(in the rows, 128 means zero)
Known rows, with every way that one mark hangs from another
R[F[T[Q[B[C[V]]]]]]: [125 148 132 115 165 128 150 122 108 104 126 103 123 110 149 121 148 124
 121 135]
J[B]: [116 137 129 131 138 110 107 115 144 123 121 135 145 151 119 120 106 123
 143 118]
Q[B[C[V] R] T]: [154  98 101  59 177 126 202 110 193 119 134 102 149 131 123 106 129 110
 153 149]
E[F[R T[Q[B[C]]]]]: [129 143 105 112 157 136 155 121 114 106 158 160 142 130 139 125 113 139
 148 133]
J[B[C Q[T] R[F]]]: [181 147  86  81 143 121 154 121 134  93 121 110 131 122 156  95 106 123
  98 126]
B[Q T]: [195 167 120 133 107 145 134 127 132  94 138 133 132 117 177 116 145 113
  92 138]
B[C[V] J Q R[F[E T]]]: [224 204  87  73 117 196 214 161 131  55 156  86 120  74 175 108 127 145
  28  96]
E[F[R T]]: [123 132  90 109 146 126 137 125 116 113 139 174 131 146 143 126 116 146
 135 114]
F[E T]: [124 161 118 159 134 131 125 128 146  90 157 151 145 118 130 110  95 135
 104 115]
F[E R T[Q[B[J]]]]: [122 185 135 185 144 146 149 135 160  75 200 160 168  98 102 125  54 144
 114 122]
E[F[R T[Q[B]]]]: [114 138 114 118 155 130 141 120 118 111 146 168 139 141 132 135 115 137
 157 130]
T[Q[B[R[F]]]]: [121 132 153 122 145 141 147 115 124 119 125 120 123 122 122 145 133 129
 151 141]
Q[B[J R] T]: [159  93  80  67 160 125 195 108 161 129 131 105 140 127 119 108 123 116
 147 159]
C[V]: [117 141 154 108 138 142 140 141 169 121 115 114 130 140 121 143 143 120
 129 110]
T[Q[B[J R[F]]]]: [138 140 140 112 139 154 165 122 113 115 131 105 122 110 122 143 133 131
 136 142]
F[E R T[Q[B[C J]]]]: [137 189 126 179 145 151 163 136 155  69 212 152 171  86 108 115  52 146
 105 125]
B[C[V] J Q R[F[E]] T]: [250 200  91  74 106 207 218 137 137  46 153  87 124  82 190 109 145 148
  26 100]
J[B[C R[F[E]] T[Q]]]: [160 165 126 126 136 148 146  97 133  72 134 134 135 129 149 110 103 144
 105 110]
E[F[R T[Q[B[C[V] J]]]]]: [137 156 108  93 157 154 176 133 126  99 156 142 142 127 136 130 120 136
 137 125]
T[Q[B[C J]]]: [150 152 140 124 138 155 170 129 116 114 160  94 143  95 120 126 123 117
 136 159]

Rows
[107 179 145 193 149 134 134 130 168  78 195 172 169 107 102 128  54 143
 126 121]
F[E R T[Q[B]]]
[134 168 127 127 153 147 160 125 114  80 149  94 139  95 136 115 125 139
  96 125]
R[F[E T[Q[B[C[V] J]]]]]
[206 173 104 108 120 149 155 115 153  82 142 140 141 130 172 101 112 123
  96 116]
J[B[C Q R T]]
[124 155 124 145 154 129 139 113 102  87 151 113 138  98 138 110 117 141
 107 133]
R[F[E T[Q[B[C]]]]]
[155 156 149 100 141 175 192 136 148 106 149  98 135 105 120 138 128 121
 133 138]
T[Q[B[C[V] J R]]]
[189 160 112  78 138 142 174 155 162  94 139  84 140 100 152 103 130  97
  90 144]
B[C[V] Q[T]]
[128 145 103 109 150 141 155 125 110 109 151 156 137 132 134 133 115 139
 145 132]
E[F[R T[Q[B[J]]]]]
[152 167 132 110 153 160 184 138 149  98 148 122 130 109 141 123 126 111
 125 135]
F[T[Q[B[C[V] J R]]]]
[202 186 124  89 124 209 214 126 132  53 144  92 115  92 162 124 136 151
  59 106]
B[C[V] J R[F[E]] T[Q]]
[232 164  58  64 119 169 210 144 111  69 153  76 122  69 164  90 109 142
  38 131]
B[C J Q[T] R[F[E]]]
[155 140  93  74 147 158 179 120 100 108 136 134 122 128 154 120 142 130
 138 137]
E[F[T[Q[B[C J R]]]]]
[252 188  83 105  99 179 190 138 106  78 171  94 137  77 191  93 141 120
  52 147]
B[C J Q T]
[235 166  87  91 114 168 183 119 110  73 140 120 111  96 205 103 151 140
  58 122]
B[C Q R[F] T]
[174 143  94  92 127 136 154 132 137  85 120 115 117 109 149 114 114 136
  78 123]
B[Q[T] R[F[E]]]
[124 157 122 143 147 134 139 117  98  89 144 109 134 100 133 118 119 142
 104 132]
R[F[E T[Q[B[J]]]]]
[168 162 130 120 134 151 152 106 149  87 135 144 134 137 149 113 105 126
 123 120]
J[B[C R T[Q]]]
[119 171 116 182 137 130 130 135 164  80 187 179 159 113 115 117  56 154
  99  99]
F[E R T]
[121 167 143 159 144 145 142 122 159  84 162 152 147 116 119 124  91 129
 128 126]
F[E T[Q[B[R]]]]
